In the rows, 128 means zero.
Known rows, with every step that occurs:
fota, bazif: [130  82 109 130  86 101 154  68 171 117 178 116 114 132 160  97 141 149
 144 140]
nirar, fota, piti, pavud: [119  55  41 133 135 105 152 117 166 125 158 126 108 134 131 111 128 165
 164 143]
voluk, fota, piti, pavud, zotubut: [131  37  93 144 136 111 153 135 167 125 166 137 100 147 136 108 130 196
 159 129]
nirar, fota: [114  79  48 127 120 107 146  85 174 127 168 119 113 132 146 104 147 138
 148 121]
voluk, fota: [123  66  87 130 123 123 144 108 179 128 176 127 104 146 146 107 143 165
 141 124]
fota, piti, pavud: [145  58  90 147 136 113 140 151 161 130 170 134 115 133 128 119 126 174
 160 139]
piti, pavud, dofamo, voluk, fota: [129  97 122 126 137 119 135 126 189 146 186 139  83 144 168 144 101 181
 158 155]
piti, dofamo, bazif, fota, voluk: [129  76 119 156  90  91 138  90 199 140 136 105 107 125 159  98 165 164
 113 137]
dofamo, nirar: [118  93 116 139 132 120 110  96 171 118 183 131  99 135 166 104 168 133
 113 121]
bazif, fota, piti, pavud, dofamo: [103  62  68 145 130 119 131 116 175 147 160 148 102 142 133  99 136 192
 153 143]
piti, fota, voluk: [118  73  80 137 106  98 150 130 161 117 171  90  99 122 151 105 131 138
 135 125]
piti, fota: [128  81  82 138 101 101 133 125 149 121 174 115 116 128 152 114 119 137
 143 111]
dofamo, bazif, fota, piti, pavud: [116  59 125 148 102  99 126  82 163 147 144 133 110 135 149  74 121 170
 140 143]
pavud, dofamo, voluk, fota, piti: [ 98  82 111 141 130 136 139 101 199 146 175 141  73 136 165 114 122 183
 158 152]
voluk, fota, piti, dofamo: [129  41  71 150 125 120 152 134 188 125 150 128 100 143 134 115 154 193
 145 139]
bazif, fota: [105  77  73 138 114 114 125  85 170 138 162 132 115 142 145  89 158 157
 132 112]
voluk, fota, piti, dofamo, nirar: [119  43  79 149 133 122 139 129 188 118 151 132  89 146 144 111 164 188
 131 144]
piti, dofamo: [156  89  95 153 109 105 137 130 192 129 162 120 123 127 149 139 169 158
 128 117]
piti, pavud, dofamo, bazif, fota: [127  99 131 136 112 104 128 102 184 159 178 146 103 134 159 115 110 175
 148 151]
pavud, dofamo: [123 107 105 143 116 127 136 105 198 151 195 145 106 122 152 117 145 158
 148 129]
bazif, fota, piti, pavud, dofamo, nirar: [ 93  64  75 145 137 120 120 109 174 140 160 152  91 145 144  96 146 188
 139 148]
piti, dofamo, nirar, fota: [126  86  74 145 124 102 125 104 193 115 153 121  99 133 164 128 184 149
 113 130]

Rows:
[ 93  65  64 139 141 117 124  88 170 113 162 130  89 135 154  92 165 145
 128 138]
dofamo, nirar, fota, piti
[119  53 128 143 137 113 141 115 167 123 158 126  81 147 166 114 111 184
 158 131]
dofamo, voluk, fota, piti, pavud, zotubut
[ 98  52  61 149 120 119 131  99 166 136 151 136 112 140 132  80 156 174
 142 123]
bazif, fota, piti
[103  72 130 142  93  98 135  59 180 145 150 106 101 127 159  61 145 150
 120 137]
dofamo, bazif, fota, voluk
[107  54  37 139 127 112 151  98 170 124 156 124 109 129 132  94 145 155
 158 133]
nirar, fota, piti
[ 95  65  83 144 133 120 127 109 174 145 154 143  91 144 148 103 124 191
 154 148]
bazif, fota, piti, pavud, dofamo, voluk
[106  57 108 138 134 128 138 105 173 125 156 121  81 146 162 107 120 173
 152 140]
dofamo, voluk, fota, piti
[ 95  70  71 136 118 113 142  90 182 134 160 105  99 135 145  80 168 158
 124 126]
bazif, fota, voluk
[121  84  79 141 108  94 136  83 194 108 151 116  96 134 172 121 179 153
 114 145]
piti, dofamo, nirar, fota, bazif
[112  58  48 146 126 106 149 104 184 122 136 115  98 130 147 115 146 166
 152 141]
nirar, fota, piti, dofamo, voluk
[135  69 120 151 124 113 139 130 177 148 171 145 103 125 139 110 112 182
 162 157]
fota, piti, pavud, dofamo, bazif
[111 112 128 141 121 129 129  94 197 149 187 137  87 126 173 123 127 156
 150 137]
pavud, dofamo, voluk
[129  41  78 135 139 121 150 140 171 127 166 134  99 150 131 113 124 191
 158 146]
voluk, fota, piti, pavud
[116 100  99 122 127 104 138  94 187 130 188 140  85 138 169 127 126 167
 146 168]
piti, pavud, dofamo, nirar, fota, bazif
[129  41  98 152 112 113 149 117 189 130 144 126 100 139 142 101 144 190
 141 146]
voluk, fota, piti, dofamo, bazif
[120 103  94 126 142 112 127 115 187 138 189 145  89 136 162 134 131 163
 143 153]
piti, pavud, dofamo, nirar, fota
[105  58 121 153  95 104 126  67 166 146 143 131 111 131 149  60 134 163
 135 134]
dofamo, bazif, fota, piti
